What can hang from each mark
X: M W
M: X
S: B
Z: B H
H: Z
K: B H
B: K W
W: B X
T: X

Each row was made from one small tree. The marks that hang from a mark follow it in brackets, in alphabetical order. Every link used is in the known rows. Write each row's tree.
Known rows
X(M W): [-1.16  0.36 -0.93  0.23  2.53 -1.02  0.53  3.57 -2.93 -4.33  0.95  2.25
 -3.86 -1.92  0.02 -3.32  0.32 -0.57]
W(B(K(H(Z))) X(M)): [ 0.74 -0.57  0.26  0.03  0.86  0.38  0.21  0.10 -3.80 -0.46 -2.27 -1.35
 -2.18  0.01 -1.76  1.77 -2.61  1.06]
S(B(K(H) W)): [-1.19 -0.82  0.17 -2.05 -1.76  1.71 -1.03 -1.24  3.42  1.52  0.00 -1.36
  4.09  1.18  0.29  0.46  2.66  0.86]
B(W): [-1.05  0.00 -0.54  0.32  0.12 -0.14  0.62  2.35  2.66 -1.27  2.14  1.07
 -0.31  0.27  1.20 -0.03  0.50 -0.94]
M(X(W(B))): [-1.35  2.00  0.39  0.46  2.77 -0.60  1.24  0.72 -3.51 -3.37  0.28  2.32
 -0.86 -1.06  1.12 -4.51  0.09  0.07]
Z(B(K) H): [ 0.14  0.49  0.52  0.92 -1.53 -0.33 -1.77 -1.84  0.84  1.48 -0.38 -2.00
  3.23  0.27 -1.31 -5.25  1.35  0.32]
S(B(K(H(Z)) W(X(M)))): [ 0.76 -1.17 -0.32 -1.24 -1.20  1.58 -1.06 -1.56  0.08  0.96 -1.05 -0.58
  1.58  1.07 -1.21  1.86  0.28  1.49]
Z(B H): [ 0.59  1.55 -0.07  0.89 -0.64 -1.34 -1.46 -0.15  0.34  1.90 -0.37 -1.09
  0.79 -0.16 -0.25 -5.62  0.36 -0.95]
X(M W(B)): [-1.03  1.16  0.08  0.46  2.59 -0.92  0.64  3.18 -4.61 -4.18 -0.95  0.91
 -4.60 -2.00 -0.60 -3.22 -0.22 -1.59]
B(K W(X(M))): [ 0.58 -0.94  0.01  1.23  0.63  1.54  0.28  0.14  0.77 -3.41  2.08  0.94
  0.18  0.85 -0.67  1.99 -1.14  1.12]
S(B(K W)): [-1.29 -0.59 -0.01 -0.92 -1.52  1.36 -0.88 -0.47  2.83 -0.25  0.49 -0.67
  3.60  1.47 -0.50 -1.94  1.82  0.79]
S(B(K(H(Z)))): [-1.59 -1.19 -0.73 -2.42 -1.75  0.18 -1.16 -0.33  0.64  2.59 -1.42 -1.60
  2.68  0.79 -0.83 -2.11  1.58  1.85]
B(K(H) W): [-1.42 -1.60  0.32 -1.08 -1.21  1.26  0.07 -0.30  3.95  0.31  1.62 -0.80
  3.03  0.41  0.88  2.86  2.47  0.38]
H(Z(B(W))): [ 0.38  0.49 -0.60  0.89 -1.66 -1.87  0.22  0.27  0.73  1.41 -0.04  0.05
 -1.05 -0.24 -0.91 -2.18  0.51 -1.02]
K(B(W) H(Z)): [ 0.33 -1.20 -0.33 -1.13 -1.80 -1.50 -0.17  0.34  0.61  3.88 -0.85 -0.25
 -0.61 -0.83  1.55  4.82  1.10 -1.16]
T(X): [-0.71  0.69 -0.82  0.02  2.42 -0.53  1.09  3.03 -0.32 -2.32  0.55  1.20
 -1.94  0.49  0.17 -3.18 -2.59  0.63]
W(B X(M)): [ 1.08  1.32 -0.18  1.48  2.91 -0.24  0.82  2.39 -3.88 -2.92 -0.77  0.45
 -4.55  0.09 -0.63 -0.86 -4.48 -0.17]
S(B(K W(X))): [ 0.00  0.02  0.15  0.06 -0.82  2.18 -0.81 -1.71  2.29 -0.49  0.82  0.24
  3.52  2.09 -0.48 -0.68 -0.13  0.64]
T(X(W)): [-1.20  1.24 -0.19  0.11  2.82 -0.27  1.02  2.09 -1.49 -3.54  0.52  2.44
 -2.04 -0.68  0.36 -3.92 -1.02 -0.95]
H(Z(B)): [ 0.04  0.62 -1.14  0.71 -0.92 -2.59  0.21  1.17 -0.79  1.52 -0.45 -0.09
 -1.86 -0.39 -1.18 -4.41 -0.47 -0.17]
W(B(K(H)) X): [-0.10  0.38  0.89  0.23  0.89  1.34  0.33 -1.06 -0.44  0.31 -0.82 -1.20
  0.69  0.83  0.06  1.40 -2.08  0.06]

Write each row's tree
[ 2.00 -0.01 -0.21  1.47  0.87 -0.46  0.17  0.81 -1.03 -1.12  0.82  1.59
 -2.57 -0.05  0.91  3.43 -2.38 -0.56] : K(B(W(X(M))))
[-1.41 -2.13 -0.03 -1.42 -2.12  0.52 -0.03 -0.29  2.71  1.37  0.58 -0.89
  2.37  0.17  0.04  2.83  2.44  0.54] : B(K(H(Z)) W)
[ 1.38  0.34  0.90  1.00 -1.21  1.12 -0.17 -3.72  2.94  1.44  0.94 -0.64
  2.50  0.83  0.05  1.95  0.56 -0.07] : Z(B(K(H) W(X)))
[-1.56  0.47  0.72 -0.86  0.94 -0.21  0.72 -1.33 -3.75 -1.11 -1.11  0.80
  1.04 -1.16  0.17 -2.11  1.64  1.17] : M(X(W(B(K(H(Z))))))
[ 1.16  0.24 -0.71  1.38  1.68  0.50  0.72  2.03  0.26 -3.01  2.06  2.02
 -2.60  0.39  0.36  1.57 -2.31 -0.24] : B(W(X(M)))
[-0.07 -1.03 -0.92 -1.33 -0.96 -2.32 -0.17  1.19 -0.93  3.97 -1.44 -0.42
 -1.48 -0.99  1.32  2.43 -0.02 -0.17] : K(B H(Z))
[ 0.63  0.28  0.45  1.38  1.91  0.72  0.46  0.83 -3.29 -3.20 -0.78 -0.47
 -2.15  0.47 -1.67 -0.55 -3.45  1.00] : W(B(K) X(M))
[-1.73 -0.34  0.73 -0.91 -0.01  0.31  0.22  0.48 -0.03  0.50 -1.18 -2.24
  0.81  0.06 -0.08  0.00  0.41  0.27] : W(B(K(H)))
[ 1.02  1.43  0.46  1.07 -1.46 -0.52 -1.47 -1.02  2.01  1.77  0.13 -0.92
  1.72  0.03 -0.04 -3.09  1.53 -1.80] : Z(B(W) H)
[ 2.18  0.21 -0.64  0.28 -0.38 -0.90  0.13 -0.55 -0.70  1.82 -0.59  0.03
 -2.51 -0.50 -0.53  2.20 -0.77 -0.16] : K(H(Z(B(W(X(M))))))
[-0.10 -0.61 -0.06  0.78 -2.57 -1.00 -0.10 -1.21  1.07  1.07  0.03 -0.81
  1.08  0.13 -1.81 -1.90  1.57  0.18] : H(Z(B(K W)))
[ 1.42  0.32  0.02  1.35  0.26 -0.25  0.29 -0.04  0.78  0.26  1.17  1.66
 -0.72  0.46  1.71  3.14 -1.90 -1.30] : K(B(W(X)))
[ 2.99  1.70  0.35  2.04 -0.16  0.03 -1.39 -1.43 -0.01  0.25  0.04 -0.08
 -0.33  0.14 -0.69 -1.61 -0.95 -1.21] : Z(B(W(X(M))) H)
[ 1.57 -0.63 -0.25 -0.23 -1.08 -0.68 -0.07 -0.89  0.25  3.71 -0.60  0.65
 -0.80 -0.15  1.62  6.06 -0.87 -1.23] : K(B(W(X)) H(Z))
[ 0.05 -1.46  0.04 -0.46 -1.37  1.37  0.07 -1.65  2.19  1.20  0.84  0.08
  2.22  0.90  0.07  4.23  0.21  0.31] : B(K(H(Z)) W(X))
[ 0.77 -1.32  0.14  0.01  0.35  1.85  0.12 -0.73  1.49 -1.43  1.45  0.18
  0.73  0.58  0.10  4.60 -0.23  1.09] : B(K(H) W(X(M)))
[ 2.09  0.05  0.61  1.00 -0.57  0.92 -0.15 -2.84  1.22  0.09  0.59 -0.69
  0.66  0.32 -0.71  2.28  0.11  0.77] : Z(B(K(H) W(X(M))))
[ 0.01 -0.97  0.43 -0.09 -0.46  2.19  0.18 -1.72  3.42  0.18  1.89  0.22
  2.83  1.15  0.98  4.25  0.23  0.24] : B(K(H) W(X))
[ 0.00  0.08 -0.97 -0.77 -0.98 -2.04  0.03  0.49  0.06  3.48 -0.95 -0.86
 -1.31 -0.72 -0.07 -1.20  0.53 -0.08] : K(H(Z(B)))
[-2.28  0.00  0.82 -0.97 -0.26 -0.12  0.17 -0.19 -2.31  0.03 -1.87 -0.65
  0.06 -1.42 -0.61 -1.21  2.05 -1.48] : X(W(B(K(H(Z)))))
[-1.62  0.80  1.08 -0.57  1.75  0.45  0.80 -1.36 -2.63 -2.10 -0.19  0.90
  1.69 -0.98  1.04 -2.12  1.69  1.14] : M(X(W(B(K(H)))))
[-0.22 -0.08  0.23 -0.08 -1.08 -0.44 -0.19 -1.64  1.69  1.76  0.15 -1.70
  1.82 -0.04 -0.30 -1.77  1.45  1.01] : Z(B(K(H)))
[-1.57 -0.72 -0.44 -2.26 -0.93  0.91 -1.06 -0.28  1.65  1.58 -0.51 -1.53
  3.25  0.98  0.01 -1.97  1.54  1.73] : S(B(K(H)))
[-0.39  0.85 -0.57  0.17  3.68 -0.55  0.98  3.19 -3.67 -5.26  0.04  2.35
 -4.37 -1.30 -0.56 -3.57 -1.66  0.01] : T(X(M W))
[ 0.27 -0.71  0.10 -0.92 -0.74 -0.69  0.01  0.30  1.98  2.72  0.31 -0.16
  0.11 -0.52  2.64  4.86  1.14 -1.12] : K(B(W) H)
[-0.66  0.78  0.87  0.31  3.00  0.30  0.84  1.50 -4.78 -5.31 -1.70  0.46
 -2.96 -1.03 -1.89 -3.20 -1.24  0.14] : T(X(M W(B(K))))
[ 0.26  0.09 -0.51 -0.64 -1.69 -1.40  0.06 -0.22  1.34  3.39 -0.53 -0.77
 -0.51 -0.56  0.15  0.71  1.43 -0.92] : K(H(Z(B(W))))
[ 1.58  0.01  0.24  0.04 -0.07  0.18  0.08 -0.85  1.56  2.53  0.54  0.82
 -0.09  0.10  2.67  6.06 -0.77 -1.28] : K(B(W(X)) H)
